What can hang from each mark
Q_838: Q_26
Q_472: Q_838
Q_878: Q_294 Q_472
Q_40: Q_294
Q_842: Q_26 Q_294
Q_249: Q_26 Q_327
Q_294: Q_241 Q_249 Q_842 Q_878
Q_26: Q_838 Q_842 Q_878 Q_949
Q_949: Q_26 Q_294 Q_327

Known rows, with every way that one mark hangs from another
{Q_949 {Q_26 Q_838 Q_842} {Q_294 Q_249 Q_878} Q_327}: [-0.521  3.212  0.387 -0.479  1.195  1.110 -0.518 -2.948 -0.090 -0.581
  2.112 -0.476  0.486  0.072 -0.695 -3.016  0.624  0.792  2.113 -0.530
  1.662 -2.949 -0.007  1.035  0.559  0.095  0.010]
{Q_26 Q_949}: [-0.192 -2.168 -0.070 -1.413 -0.721 -0.070  0.320  0.945 -0.268 -0.285
 -0.317  1.150 -0.627  1.146  0.153  1.558 -0.967 -0.156 -3.246  0.068
 -1.167  0.655 -0.097 -0.512 -0.334 -0.373 -0.276]
{Q_249 {Q_26 Q_838 {Q_949 {Q_294 Q_842} Q_327}}}: [-0.868  1.091  0.301 -3.167  0.803 -0.253  0.585 -0.923 -3.683  1.088
 -2.472 -1.187 -0.370  1.582  0.243 -3.542  0.493 -1.238  0.443 -0.326
  1.152 -1.107 -2.023 -0.126 -1.489  1.678  0.138]
{Q_842 {Q_26 Q_838 {Q_949 {Q_294 Q_241 Q_249} Q_327}}}: [-0.779  1.517 -0.089 -0.247 -0.256 -0.286 -0.177  2.969 -3.357 -0.941
  1.008  1.892  0.332  0.166 -0.033 -0.518  1.555  1.256  1.144  0.502
 -0.154 -0.330 -1.124  0.550 -0.796 -0.453 -0.251]
{Q_842 {Q_26 Q_949} Q_294}: [ 0.613 -3.074  0.102 -1.013 -1.071 -0.345  0.233  4.339 -0.640  0.168
  0.207  1.984 -0.049  1.574  1.055  3.584  0.040  0.561 -1.694 -0.283
 -0.561 -2.215 -0.239  0.015 -1.187 -0.506 -0.349]
{Q_40 {Q_294 Q_842}}: [ 0.403 -0.298 -0.299  0.481 -0.776 -0.478 -0.375  0.097  0.391 -0.911
  1.632 -1.191 -0.557 -0.858 -0.533  1.481 -1.018 -1.451  0.269 -0.191
  0.505  1.810 -0.498 -1.098  0.288 -0.069 -0.598]
{Q_40 {Q_294 Q_249 {Q_878 Q_472}}}: [ 0.261  0.392 -0.204  4.348 -0.732  0.734 -0.880 -3.209  2.443 -1.248
 -0.664  0.475 -0.099 -0.425 -0.386  3.013 -0.685 -0.203 -0.303 -0.116
 -0.297 -2.246  1.309  0.021  1.621  0.105 -0.599]
{Q_249 {Q_26 Q_838 {Q_842 Q_294}} Q_327}: [ 0.043  2.848 -0.076 -3.227  0.040  0.515  0.279 -1.554 -0.047  0.893
  1.300 -3.303  0.392  1.035  0.208 -3.743 -0.863  0.108 -0.019  0.009
  3.121 -0.309  1.206 -0.540 -1.464  1.152  0.190]
{Q_40 {Q_294 Q_241 Q_842 {Q_878 {Q_472 Q_838}}}}: [ 1.118 -0.232 -0.105  5.614 -1.423 -0.795 -0.343 -0.110  2.102  0.503
  0.696 -1.021 -0.265 -0.227 -0.983  4.074  0.529 -1.976  3.346 -0.372
 -1.411  2.030  0.059 -0.006  2.156  0.638 -0.232]
{Q_294 Q_241 {Q_842 Q_26} Q_878}: [ 1.288 -4.864 -0.137  1.776  0.309 -1.247 -0.439  2.170  0.324 -0.043
  1.431  2.120  0.325  0.192 -0.151  6.382  0.918 -0.095  3.320  0.480
 -1.489  2.986 -0.257  1.182  0.599 -1.567 -0.275]
{Q_878 {Q_294 Q_241 Q_842} Q_472}: [ 0.602 -1.557 -0.532  2.130 -0.737 -0.937 -0.304 -1.207  0.115 -0.697
  2.639 -2.720  0.198 -2.446 -0.805  0.298  0.912 -1.253  3.136  0.365
 -1.107  2.091 -0.766 -0.924  0.991  0.441  0.341]
{Q_294 {Q_249 Q_26 Q_327} {Q_878 {Q_472 Q_838}}}: [-0.987  2.697  0.115  0.986  0.579  1.374 -0.198 -4.327  2.446  0.770
 -2.397  1.080  0.152  2.177  0.478  2.358 -0.235  1.240 -1.252 -0.228
 -0.013 -0.343  2.747  0.493  1.380  1.232 -0.469]
{Q_26 Q_838 {Q_949 Q_294}}: [-0.222 -0.546  0.308 -0.472 -1.275  0.213  0.363  2.197 -1.168  0.592
 -0.140  0.016 -0.472  1.751 -0.476 -1.515 -0.230 -0.826 -1.550  0.186
 -0.046  1.032 -0.886 -0.356 -0.292  0.719  0.078]
{Q_878 {Q_294 Q_241 Q_249} {Q_472 {Q_838 {Q_26 Q_842}}}}: [ 1.926  2.861  0.278  2.955 -0.215  0.108  0.191  1.076  1.487  0.533
  2.893 -1.740  0.615 -1.407 -2.055 -1.158  0.376  1.094  0.999  0.069
 -1.033 -1.934  1.110  0.224  1.042  0.101  0.454]
{Q_878 {Q_294 {Q_249 Q_327} Q_842} Q_472}: [-1.008  2.036 -0.314  0.406 -0.104 -0.107 -0.553 -4.468  1.199 -1.688
  1.642 -2.259 -0.007 -2.943 -0.125 -0.457  0.197  0.162  0.934 -0.017
  0.602 -0.778  1.288 -0.858  0.627  1.193 -0.345]
{Q_472 {Q_838 {Q_26 {Q_842 {Q_294 {Q_249 Q_327}}} Q_949}}}: [ 0.574  3.553  0.657 -1.251 -0.879 -0.350  0.734  2.776  1.367  0.519
  1.629 -0.198 -0.215  0.253 -0.416 -0.139 -1.032  1.642 -2.760 -0.535
  0.900 -4.904  1.311  0.416 -1.196  0.186 -0.349]
{Q_878 Q_294 Q_472}: [ 0.057 -0.616 -0.423  0.640 -0.769  0.561 -0.272 -1.825  0.942 -0.506
  1.239 -1.558  0.129 -0.817 -0.128 -0.754 -0.100 -0.759 -0.814 -0.270
 -1.014  0.265  1.021 -1.285  1.073  0.771  0.134]
{Q_294 Q_241 {Q_842 Q_26}}: [ 0.825 -3.167 -0.340  0.273 -0.111 -1.294 -0.364  2.822 -0.498 -0.505
  2.242  1.214  0.223  0.114 -0.263  4.648  0.863  0.373  2.839  0.610
 -0.832  4.250 -0.402  0.271 -0.187 -1.293 -0.237]
{Q_878 Q_294}: [ 0.167 -1.091 -0.414 -0.533 -0.392  0.479 -0.328  0.721  0.118 -0.610
  3.210 -0.826  0.076 -1.007 -0.013 -0.596 -0.647 -0.566 -1.618 -0.032
 -0.610  1.377  0.232 -1.351  0.884 -0.282 -0.214]
{Q_26 Q_838 {Q_949 Q_327}}: [-1.209  1.625  0.047 -3.054 -0.734  0.365  0.523 -1.435 -1.767  0.144
 -0.950  0.380 -0.433  1.381  0.472 -1.845 -0.319 -0.453 -2.809 -0.331
 -0.270 -0.376  0.729 -0.478 -0.853  0.317 -0.242]
{Q_949 Q_294 Q_327}: [-1.287  0.941 -0.780 -2.150 -0.738 -0.040 -0.681 -0.231 -1.208 -1.745
  3.004 -0.290 -0.102 -0.288  0.002 -1.430 -0.360 -0.941 -0.828 -0.651
  0.097  2.113 -0.357 -1.258  0.140 -0.308 -0.315]
{Q_838 {Q_26 {Q_878 Q_294}}}: [ 1.084 -1.708  0.163  0.254  0.731  0.715  0.090  2.323  1.474  1.005
 -0.948  0.394  0.376 -0.979  0.343 -1.682 -0.794  0.214 -2.010  0.012
 -0.413  0.316  0.446 -0.217  0.342 -1.026  0.532]
{Q_878 {Q_294 {Q_249 {Q_26 Q_842 Q_949}}}}: [ 0.812 -0.067  0.316 -1.783  2.110  0.729  0.612 -0.499 -1.768  0.125
 -0.062 -1.266  0.089 -1.027 -0.354 -2.517 -0.576  0.678 -2.028  0.254
  0.388 -4.627 -1.318 -0.227 -0.697  0.502  0.102]
{Q_878 {Q_294 Q_241 {Q_249 Q_26 Q_327} Q_842} Q_472}: [-0.577  1.538 -0.639  0.623  1.013 -0.408 -0.566 -3.626 -0.448 -1.104
  0.888 -2.865  0.543 -2.846 -0.214 -1.526  0.816  0.967  2.655  0.930
  0.758  0.835 -0.343 -0.668  0.361  1.123  0.049]
{Q_838 {Q_26 Q_949}}: [ 0.728 -2.362  0.273 -1.367 -0.686 -0.316  0.510  2.799  0.549  0.607
 -1.904  1.850 -0.463  1.716 -0.348  0.886 -1.209  0.817 -4.182  0.054
 -1.215 -0.640  0.382  0.145 -0.930 -0.609 -0.061]
{Q_472 {Q_838 {Q_26 Q_949}}}: [ 0.884 -0.367  0.713 -0.683 -1.011  0.143  0.875  4.174  0.969  1.919
 -1.527  2.231 -0.535  2.917 -0.415  1.595 -0.999  0.676 -4.520 -0.443
 -1.754 -0.214  0.981  0.254 -0.180 -0.155 -0.229]
{Q_878 {Q_294 Q_241} Q_472}: [ 0.437 -1.151 -0.817  1.997 -1.050 -0.143 -0.464 -0.232  0.307 -0.928
  2.795 -1.982  0.387 -1.884 -0.579 -0.773  0.410 -0.568  0.932  0.415
 -1.508  2.568  0.113 -1.272  1.215  0.107  0.319]

Rows
[-1.063  1.438 -0.744 -0.042 -0.390 -1.164 -0.707 -1.370  0.226 -2.343
  4.003 -0.706 -0.010 -2.235 -0.473  2.121 -0.082  1.064  1.745  1.135
  0.667  3.864  0.191 -0.348  0.223 -0.968 -0.665]	{Q_294 Q_241 {Q_249 Q_327} Q_842}
[ 0.699 -3.572 -0.154  1.611  0.569 -1.098 -0.445  4.443 -0.514 -0.039
  0.544  1.254  0.300 -0.744  0.132  2.767  1.341 -0.533  4.623  0.528
 -0.148  4.994 -2.082  0.520  0.137 -1.326  0.476]	{Q_949 {Q_294 Q_241 {Q_842 {Q_26 Q_878}}}}
[-1.359 -0.247 -0.478 -2.577 -0.683 -0.434 -0.127  0.967 -2.188 -1.303
  0.814  0.349 -0.597 -0.074  0.217 -1.527 -0.225 -1.039 -2.305 -0.685
 -0.646 -0.098 -1.328 -1.048 -0.545  0.068 -0.251]	{Q_26 {Q_949 Q_294 Q_327}}
[-0.471  2.086  0.442  1.996 -0.253 -0.013  0.165 -1.511  1.918 -0.029
 -0.371 -0.204 -0.558  0.111 -0.857  0.715  0.203 -0.307 -0.239 -0.903
 -0.416 -3.045  0.877  0.591  0.795  1.576 -0.125]	{Q_26 Q_842 {Q_949 {Q_294 {Q_249 Q_327} {Q_878 {Q_472 Q_838}}}}}
[-1.071  2.212  0.527 -1.355  0.663  1.175  0.613 -1.012 -0.490  1.185
 -3.789 -0.033  0.140  0.765  1.936 -2.319 -0.531  1.457 -1.764  0.708
  2.801 -2.850  0.172  0.434 -1.332  0.656  0.115]	{Q_842 {Q_294 {Q_249 {Q_26 Q_838 Q_878 Q_949} Q_327}}}
[ 0.280  1.210 -0.052  0.201  0.925  0.371 -0.360 -1.310 -0.501 -0.592
 -0.365 -0.835 -0.121 -0.238 -0.241  1.131 -0.984  0.335  0.309  0.480
  1.722 -0.896 -0.934 -0.408 -0.066  0.307 -0.720]	{Q_40 {Q_294 {Q_249 Q_26} Q_842}}
[-1.360  2.447  0.206 -2.406  0.854  1.672 -0.058 -2.637  0.375  0.718
 -1.801  0.493  0.279  0.961  1.246 -3.167  0.145  0.759 -0.170 -0.429
  1.231  2.034  0.995  0.078  0.182 -0.374  0.323]	{Q_949 {Q_26 Q_838 Q_878} Q_327}
[ 0.429  1.192  0.705 -1.301  1.266  1.518  0.352 -1.615  1.687  1.571
 -1.243 -0.777  0.236  1.054 -0.007 -2.931 -0.123  0.585  1.012 -0.015
  1.572  1.751  0.666  0.510  0.026 -0.242  0.841]	{Q_949 {Q_26 Q_838 Q_842 Q_878}}
[ 1.636  0.029  0.846 -1.224 -0.288 -0.095  1.171  3.407  1.057  1.919
 -0.641  0.792 -0.547  2.122 -1.184  0.274 -1.098  0.292 -3.367 -0.672
 -1.195 -1.543  0.815  0.529 -0.738 -0.074  0.120]	{Q_472 {Q_838 {Q_26 Q_842 Q_949}}}
[ 0.570  1.929  0.785 -2.311  0.946  0.126  1.260  1.340  0.482  1.900
 -3.016  1.110 -0.452  0.959  0.073 -2.279 -0.676 -0.216 -2.872 -1.288
 -0.635 -2.460  0.971  0.653 -0.941 -0.533  0.510]	{Q_472 {Q_838 {Q_26 Q_842 Q_878 {Q_949 Q_327}}}}
[-1.034  0.395 -0.537 -2.389 -0.323 -0.828 -0.515 -0.838 -1.510 -1.585
  2.890 -1.058 -0.354 -0.806 -0.207 -0.548  0.167 -1.583  1.292 -0.711
  0.445  1.669 -1.124 -0.928 -0.055  0.049 -0.339]	{Q_949 {Q_294 Q_842} Q_327}
[-0.536 -1.064  0.115 -1.972  1.357 -0.333  0.512 -0.996 -1.666 -0.047
 -1.676 -0.565 -0.430 -2.706  1.243 -2.135  0.274 -1.712 -0.302 -0.700
 -0.388 -1.836 -1.544 -0.578 -0.345 -0.040  0.219]	{Q_26 {Q_878 {Q_294 Q_842}} {Q_949 Q_327}}
[ 1.717 -2.440 -0.004  0.134 -0.390 -1.499  0.327  5.450 -0.787 -0.015
  1.634 -0.740 -0.140 -0.395 -1.910 -1.913 -0.394  0.050 -0.108  0.377
 -0.820  0.325 -2.090  0.145 -1.134 -0.785  0.639]	{Q_838 {Q_26 Q_842 {Q_949 {Q_294 Q_241}}}}
[ 0.824  1.763  0.235  1.092  1.865  0.890  0.205  0.168 -1.196  0.852
 -0.134 -1.427  0.746 -0.130 -0.723 -3.542  0.321  0.514  3.313  1.320
  2.220  1.619 -1.703  0.768 -0.119 -0.385  0.980]	{Q_949 {Q_294 Q_241 {Q_249 {Q_26 Q_838 Q_842 Q_878}}}}
[ 0.594 -0.769  0.566  2.233 -0.312  0.207  0.434  4.027 -0.905  0.877
 -1.102  2.147  0.612  0.392  1.234  2.217  1.122  1.666  1.644  1.164
  0.609 -1.699 -0.787  1.403 -0.850 -1.271  0.215]	{Q_842 {Q_26 Q_838 Q_878 Q_949} {Q_294 Q_241 Q_249}}
[ 0.947 -4.354  0.339  0.541  0.673 -0.507 -0.245  0.872  1.118  0.350
 -0.294  2.582  0.047  1.245  0.210  6.242  0.348 -0.366  1.504 -0.229
 -0.980  0.917  0.710  1.076  0.341 -0.849 -0.444]	{Q_294 {Q_842 Q_26} Q_878}
[ 0.220 -0.947  0.623  2.235 -0.184  0.438 -0.400 -2.611  1.764  1.310
 -1.551 -0.853  0.077  1.764 -0.613 -0.094  1.222 -0.674  4.055 -0.422
  0.407  0.010 -0.232  0.941  1.273  1.665  0.432]	{Q_949 {Q_26 Q_838} {Q_294 Q_842 {Q_878 Q_472}}}
[-1.171 -0.015 -0.380 -2.546  1.477  0.904 -0.082 -1.643  0.954  0.382
 -3.007  0.326  0.046  0.655  1.506 -1.068 -1.140  0.641 -1.965  0.330
  1.338  4.065  0.944 -0.608 -0.360 -0.161  0.204]	{Q_249 {Q_26 Q_878} Q_327}
[-1.330  2.110  0.074 -1.122  0.739  1.465  0.248 -4.615  1.580  1.722
 -5.904 -0.890  0.225  1.910  1.190 -3.108 -0.270  0.238 -0.550  0.254
  1.704  2.767  2.388 -0.207 -0.304  1.583  0.706]	{Q_249 {Q_26 Q_838 {Q_878 Q_472}} Q_327}
[-0.841 -2.029 -0.306 -0.683 -0.143 -0.427 -0.215  0.366 -1.293 -0.876
  0.142  1.212 -0.493  0.163  0.363  0.237 -0.117 -1.460 -1.699 -0.850
 -1.183 -1.386 -1.130 -0.123  0.136 -0.221 -0.305]	{Q_26 {Q_949 {Q_294 Q_878} Q_327}}
[-0.524 -0.861 -0.283  0.665 -0.823 -0.657 -0.067  1.217 -2.270 -0.129
  0.963  0.298 -0.070  0.048 -0.153 -1.255  0.777 -1.267  0.849  0.117
 -0.958  0.723 -1.483  0.254  0.250 -0.185  0.054]	{Q_26 Q_838 {Q_949 {Q_294 Q_241 Q_878} Q_327}}
[-0.251 -1.651 -0.280  0.739 -0.551 -0.721  0.122  1.333 -1.043 -0.224
 -2.464  1.325  0.350 -0.431  1.831  1.239  1.616  0.095  1.480 -0.371
 -0.824 -2.099 -0.544  0.244 -1.100 -0.605  0.533]	{Q_842 {Q_26 {Q_878 Q_472} {Q_949 Q_327}} {Q_294 Q_241}}
[ 0.885 -0.753  0.953  0.153 -0.081  0.542  1.093  4.033  1.602  2.574
 -4.016  2.898 -0.489  2.418  0.447  1.106 -0.883  0.416 -3.865 -0.381
 -1.392  0.063  0.717  0.696 -0.031 -0.560  0.288]	{Q_472 {Q_838 {Q_26 Q_878 Q_949}}}
[-0.088  0.171  0.415 -2.318  0.624 -0.273  0.569  0.908 -2.755  0.886
 -0.852 -0.001  0.048 -0.381  0.641 -1.474  1.374 -0.718  0.252 -0.664
 -0.389 -2.460 -0.233  0.051 -1.170  0.804 -0.138]	{Q_878 {Q_294 {Q_842 {Q_26 Q_838 {Q_949 Q_327}}}}}
[ 0.386  1.014  0.130  1.275 -0.656 -0.751  0.163 -0.005  0.185 -0.348
  2.785 -1.292  0.212 -1.410 -0.352 -0.239 -0.036  0.629  1.487  0.763
  1.115 -3.190  0.097  0.951 -0.586 -0.355 -0.096]	{Q_26 Q_838 {Q_842 {Q_294 Q_241 {Q_249 Q_327} Q_878}} Q_949}
[-1.589  2.532 -0.626 -1.422 -0.388  0.367 -0.831 -1.277 -1.318 -2.516
  3.403  0.411  0.024 -0.788 -0.093 -0.652 -0.276  0.258 -0.775 -0.216
  0.647  0.079 -0.272 -0.771  0.432 -0.567 -0.621]	{Q_949 {Q_294 Q_249} Q_327}
[-0.375 -0.273 -0.034 -3.312 -0.298 -0.415  0.342  0.831 -0.768 -0.112
 -1.744  1.710 -0.385  0.894  0.146 -0.991 -0.967  0.660 -4.358 -0.534
 -1.070 -2.022  0.635 -0.143 -1.353 -0.660 -0.225]	{Q_838 {Q_26 {Q_949 Q_327}}}
[-0.644  1.610  0.159  0.045  1.212  0.490  0.349 -3.641  1.344 -0.647
 -2.086 -1.738 -0.165 -3.394  0.293 -3.374 -0.100  0.138 -0.916 -0.186
  0.476 -3.685  0.720 -0.283 -0.195  0.812  0.591]	{Q_26 Q_842 {Q_878 {Q_294 {Q_249 Q_327}} Q_472} Q_949}
[ 0.906 -1.808  0.060  4.372  0.905 -0.663 -0.112 -2.024 -0.383 -0.087
 -3.839 -0.357 -0.206 -0.621 -0.396  2.618  0.423 -0.169  2.216  0.695
 -0.412 -3.363 -1.965  0.767  0.348  0.717 -0.198]	{Q_40 {Q_294 Q_241 {Q_249 {Q_26 Q_949}} Q_842 {Q_878 Q_472}}}
[-0.722  1.389 -0.403  1.497  0.588  0.362 -0.740 -0.422 -0.495 -0.196
  1.169 -0.233  0.668  0.251 -0.230 -1.069  0.251  1.087  1.751  1.322
  1.399  2.779 -0.296  0.580  0.625  0.206 -0.140]	{Q_949 {Q_294 Q_241 {Q_249 {Q_26 Q_838} Q_327} Q_878}}
[-0.406  0.030 -0.784  2.127 -1.194 -0.646 -1.042  0.018  1.231 -2.099
  5.009  0.146  0.475 -1.860  0.397  3.046 -0.288  1.128  1.233  0.838
  0.585  0.519  0.427  0.033  0.812 -1.484 -0.661]	{Q_842 {Q_294 Q_241 {Q_249 Q_327} Q_878}}
[ 0.453 -0.824  0.789  1.214  0.410  0.456  0.435 -1.810  1.497  1.945
 -4.956  1.126  0.220  1.970  0.640  1.943  1.206 -0.463  2.956 -0.117
  0.341  1.144  1.651  1.103 -0.259  0.671  0.619]	{Q_294 {Q_842 {Q_26 Q_838 {Q_878 Q_472}}}}
[-0.793 -0.855 -0.559 -0.611 -0.335 -0.067 -0.784 -0.649 -0.359 -1.284
  2.044  0.742 -0.079 -0.128  0.152  0.304 -0.217 -1.397 -0.253 -0.813
 -0.442  0.814 -0.251 -0.353  0.884 -0.519 -0.343]	{Q_949 {Q_294 Q_878} Q_327}
[ 0.390 -2.941 -0.493  3.309 -1.014 -0.377 -0.594 -1.715  1.747 -0.551
  0.634  0.378  0.193  0.399 -0.442  3.357  0.156 -0.526  1.482  0.464
 -1.851  2.548  0.734  0.116  1.467 -0.611  0.121]	{Q_294 Q_241 {Q_878 Q_472}}
